Each row was made from one small tree. The marks that hang from a mark follow it in brackets, in the order of their numbers. Every link used is in the known rows. Write each row's tree.
Known rows
k_613(k_128(k_551 k_912)): 3  1  8  1  12  2  15  7  -8  -10  -15  7  -35  -26  14  1  -33  -6  -7  5  -12  3  25
k_706(k_755(k_912 k_957)): -29  26  18  -21  9  3  -15  1  -9  28  6  15  17  -40  -5  -6  21  -6  -5  56  -27  9  9
k_613(k_128(k_706 k_755(k_912))): -16  4  19  4  20  5  11  9  13  11  -7  16  -1  -40  11  -4  2  -8  -9  24  0  39  7
k_706(k_128): -7  0  23  -27  8  0  -12  -6  -13  -5  -13  14  18  -3  -21  -4  -9  2  6  7  -10  -21  7
k_613(k_128(k_706 k_755(k_957) k_912)): -14  28  41  0  20  2  15  5  8  15  -2  27  -17  -37  7  -6  16  -2  -16  37  -8  32  19
k_957(k_755(k_128(k_706))): -17  -12  21  -11  16  8  -19  5  -5  -14  -13  16  16  -43  13  -15  5  -5  0  29  11  30  -6
k_613(k_128): -12  0  10  -6  7  -1  1  3  -6  6  -18  4  7  -16  5  -3  -11  -3  -1  -2  -8  10  7
k_551(k_128(k_706 k_755 k_912)): -6  1  37  11  28  2  11  9  2  -22  -7  28  -6  -9  -1  -5  10  -2  -8  14  13  32  16
k_957(k_755(k_912)): -20  -5  20  -11  6  3  -21  -1  -8  -10  -16  -7  5  -30  14  -7  3  -7  -2  34  -4  33  2
k_516(k_128(k_706 k_755(k_957))): -10  51  67  -12  18  3  4  5  5  20  -4  46  -9  -25  -17  -7  13  -4  -11  36  -7  17  14
k_957(k_128): -11  -4  14  -11  9  -7  -11  -1  -9  -10  -16  0  6  -15  5  -1  6  1  1  8  3  11  1
k_706(k_128(k_551 k_912) k_755): 1  -1  20  -29  14  6  -6  -1  -18  -22  -6  22  -14  -19  -21  -4  -25  3  4  29  -22  -35  26
k_912(k_128(k_755)): -1  18  47  -9  10  -1  10  -2  2  -10  -31  13  -17  5  -26  -5  -11  -7  -4  -6  -9  0  19
k_912(k_128(k_551 k_706 k_755)): 6  14  37  -6  23  6  21  3  5  -16  -19  36  -39  -26  -24  -4  -19  -4  -5  3  10  -6  26
k_706(k_128(k_912) k_755): -6  -7  21  -31  10  2  -17  -3  -17  -16  -11  18  17  -3  -26  -6  -1  6  7  27  -25  -24  15
k_613(k_128(k_551 k_706(k_755) k_912)): -4  -12  -4  -8  22  8  8  11  -9  -12  -6  31  -15  -48  3  -3  -13  4  -1  27  -4  0  22
k_706(k_128(k_551) k_755(k_957)): -14  33  36  -39  12  6  -7  -4  -18  11  3  30  -7  -40  -24  -6  -14  -1  1  48  -23  -36  24
k_551(k_128(k_706(k_755) k_912)): -12  -17  8  -5  24  4  -8  11  -13  -18  -5  37  24  -18  -9  -7  15  5  3  27  4  11  12
k_516(k_128(k_551 k_755 k_912)): 13  31  59  1  15  3  17  8  0  -18  -18  19  -58  -5  -6  0  -35  -11  -12  12  -18  5  30
k_706(k_128(k_551 k_755 k_912)): 8  16  48  -12  17  4  14  -2  -2  -25  -9  11  -44  -10  -13  -2  -28  -4  -7  16  -13  -14  30
k_128(k_551 k_706 k_755(k_957) k_912): -3  36  42  0  26  6  20  2  4  -1  8  31  -49  -44  1  -1  10  -3  -18  43  2  15  28
k_957(k_128(k_912) k_755): -9  -16  31  -12  6  -5  -23  -1  -13  -39  -24  -8  -9  -21  19  -6  6  1  -2  30  2  30  7
k_912(k_128(k_551 k_706 k_755(k_957))): -4  43  52  -13  22  5  21  2  4  6  -9  47  -42  -42  -24  -6  -9  -7  -12  27  0  -5  30
k_706(k_755(k_128(k_551) k_912)): -17  10  6  -9  14  10  -3  12  -6  6  0  9  -6  -52  11  -7  -24  -18  -2  38  -24  4  12
k_912(k_128): -2  3  20  -17  6  -2  -2  -2  -10  -5  -30  20  3  2  -25  -4  -11  -3  2  -7  -10  -13  14
k_470(k_128(k_551 k_912)): 3  7  8  -4  14  0  11  5  -6  -18  -10  5  -17  -24  15  -4  -30  -7  -5  8  -14  -11  22
k_470(k_128(k_755)): -10  20  34  -3  13  -1  10  2  7  -6  -15  -6  6  -10  6  -8  -6  -8  -6  0  -8  8  9

Write each row's tree
-12  25  28  -19  13  -1  -5  3  -15  -4  1  16  -29  -47  5  -2  2  -2  -7  55  -18  -3  24
k_706(k_755(k_957(k_128(k_551 k_912))))
-5  -15  -2  -2  17  2  3  7  -3  -5  -11  23  6  -26  8  -2  3  4  -3  12  1  18  10
k_613(k_128(k_706 k_912))
-8  66  70  -7  13  4  13  9  4  25  -1  25  -47  -38  -1  -3  -24  -22  -18  47  -29  15  27
k_516(k_128(k_551 k_755(k_912 k_957)))
-12  13  43  -17  12  2  -2  -2  4  1  -8  4  0  -12  -13  -5  -9  -9  -4  24  -18  4  12
k_706(k_128(k_755(k_912)))
-8  -10  8  -26  16  4  -10  2  -11  -5  -21  44  23  -20  -36  -7  8  6  9  16  -1  -15  12
k_912(k_128(k_706(k_755)))
-11  -7  31  -6  8  3  -17  4  -9  -23  -19  -5  -3  -23  21  -13  -7  -10  -5  26  -12  30  5
k_957(k_755(k_128(k_912)))
5  6  27  6  27  7  20  4  4  -23  -2  22  -44  -29  0  0  -2  0  -11  19  12  12  24
k_128(k_551 k_706 k_755 k_912)
12  17  34  -7  10  1  5  8  -12  -14  -17  25  -37  -8  -5  1  -35  -6  -5  11  -18  -7  26
k_516(k_128(k_551 k_912))
7  26  50  -4  23  7  16  9  3  -9  -11  41  -37  -26  -13  -2  -22  -6  -7  15  6  7  20
k_516(k_128(k_551 k_706 k_755))
-4  0  25  7  21  3  15  7  9  -10  -13  17  -13  -22  6  -4  6  0  -10  12  3  29  15
k_613(k_128(k_706 k_755 k_912))
-23  24  7  -18  22  10  -3  6  -8  22  17  40  -7  -71  -2  -4  12  -5  -6  67  -8  3  17
k_128(k_551 k_706(k_755(k_912 k_957)))
-29  36  24  -9  9  2  -8  6  -1  38  6  10  10  -45  16  -9  4  -21  -11  46  -29  22  4
k_755(k_128 k_912 k_957)
-14  -6  -10  -12  23  11  -3  7  -7  0  7  30  -2  -56  -3  -2  0  -1  0  42  1  2  12
k_128(k_551 k_706(k_755(k_912)))
1  37  53  -1  14  5  13  11  4  0  -12  18  -45  -23  -2  -1  -36  -20  -11  23  -21  16  23
k_516(k_128(k_551 k_755(k_912)))
-6  -9  19  -16  16  8  -7  5  -8  -20  -22  32  -23  -53  -5  -9  -23  -9  -1  34  5  11  17
k_957(k_755(k_912(k_128(k_551 k_706))))
-20  18  29  -21  9  -5  -16  0  -14  2  -4  12  2  -31  1  -5  24  2  -5  52  -21  7  14
k_706(k_755(k_957(k_128(k_912))))
-10  48  63  -15  9  -1  9  -3  2  14  -20  22  -20  -10  -26  -7  1  -10  -11  18  -18  0  23
k_912(k_128(k_755(k_957)))
-16  -8  -5  -20  20  3  -9  5  -6  -4  -5  25  44  -35  -5  -11  11  5  7  22  -2  -7  1
k_470(k_128(k_706(k_755)))
-20  -5  -2  -4  19  6  -7  10  1  13  3  21  23  -45  13  -8  5  -12  -3  29  -3  26  -4
k_755(k_128(k_706) k_912)
-14  50  58  -20  15  6  10  -2  3  18  6  17  -35  -43  -9  -5  -20  -16  -13  50  -24  -4  27
k_706(k_128(k_551 k_755(k_912 k_957)))
-19  40  29  -18  14  8  0  6  -10  19  7  20  -13  -55  4  -9  -13  -14  -6  45  -25  -9  16
k_706(k_755(k_128(k_551) k_957))
-19  44  51  -4  11  0  14  1  6  26  -9  6  -15  -28  5  -5  2  -10  -14  23  -16  23  16
k_613(k_128(k_755(k_957)))
-10  27  24  -29  18  8  2  3  -11  9  -7  57  -13  -50  -31  -7  -3  1  -1  40  -7  -26  27
k_912(k_128(k_551 k_706(k_755(k_957))))
-32  23  21  -23  8  -2  -20  3  -9  21  2  12  16  -49  5  -5  24  -6  -4  63  -22  16  6
k_706(k_755(k_912 k_957(k_128)))
-6  3  20  -24  16  5  -15  8  -12  1  -12  46  23  -19  -26  -6  5  5  7  26  -6  -2  5
k_516(k_128(k_706(k_755)))
-16  42  36  -1  25  8  16  4  9  19  15  28  -37  -62  5  -2  7  -11  -17  53  1  23  20
k_128(k_551 k_706 k_755(k_912 k_957))
-9  7  26  2  26  3  10  8  8  -13  0  15  -33  -55  14  0  -4  -8  -9  35  15  30  13
k_957(k_128(k_551 k_706 k_755(k_912)))
-4  6  41  2  13  -6  3  1  2  -26  -16  -7  -22  -7  8  -1  10  -3  -9  16  -3  27  13
k_957(k_128(k_755 k_912))
-2  -10  30  -9  10  -1  -11  2  -14  -44  -20  -4  -40  -36  24  -4  -17  -3  -5  31  4  21  17
k_957(k_128(k_551 k_912) k_755)
-16  -17  13  -12  18  4  -15  6  -7  -25  -8  14  -18  -69  25  -6  -7  -5  -2  50  19  34  6
k_957(k_128(k_551 k_706) k_755(k_912))
-22  -22  13  -14  15  1  -26  4  -6  -20  -11  9  13  -54  21  -8  17  -2  0  48  17  45  -5
k_957(k_128(k_706) k_755(k_912))
-6  8  14  -18  19  10  -6  14  -10  4  -3  49  -7  -47  -11  -3  -18  -6  2  43  -12  1  15
k_516(k_128(k_551 k_706(k_755(k_912))))
-7  -14  10  3  24  0  -1  9  -10  -16  -6  34  14  -13  0  -4  9  2  -2  11  11  18  11
k_551(k_128(k_706 k_912))
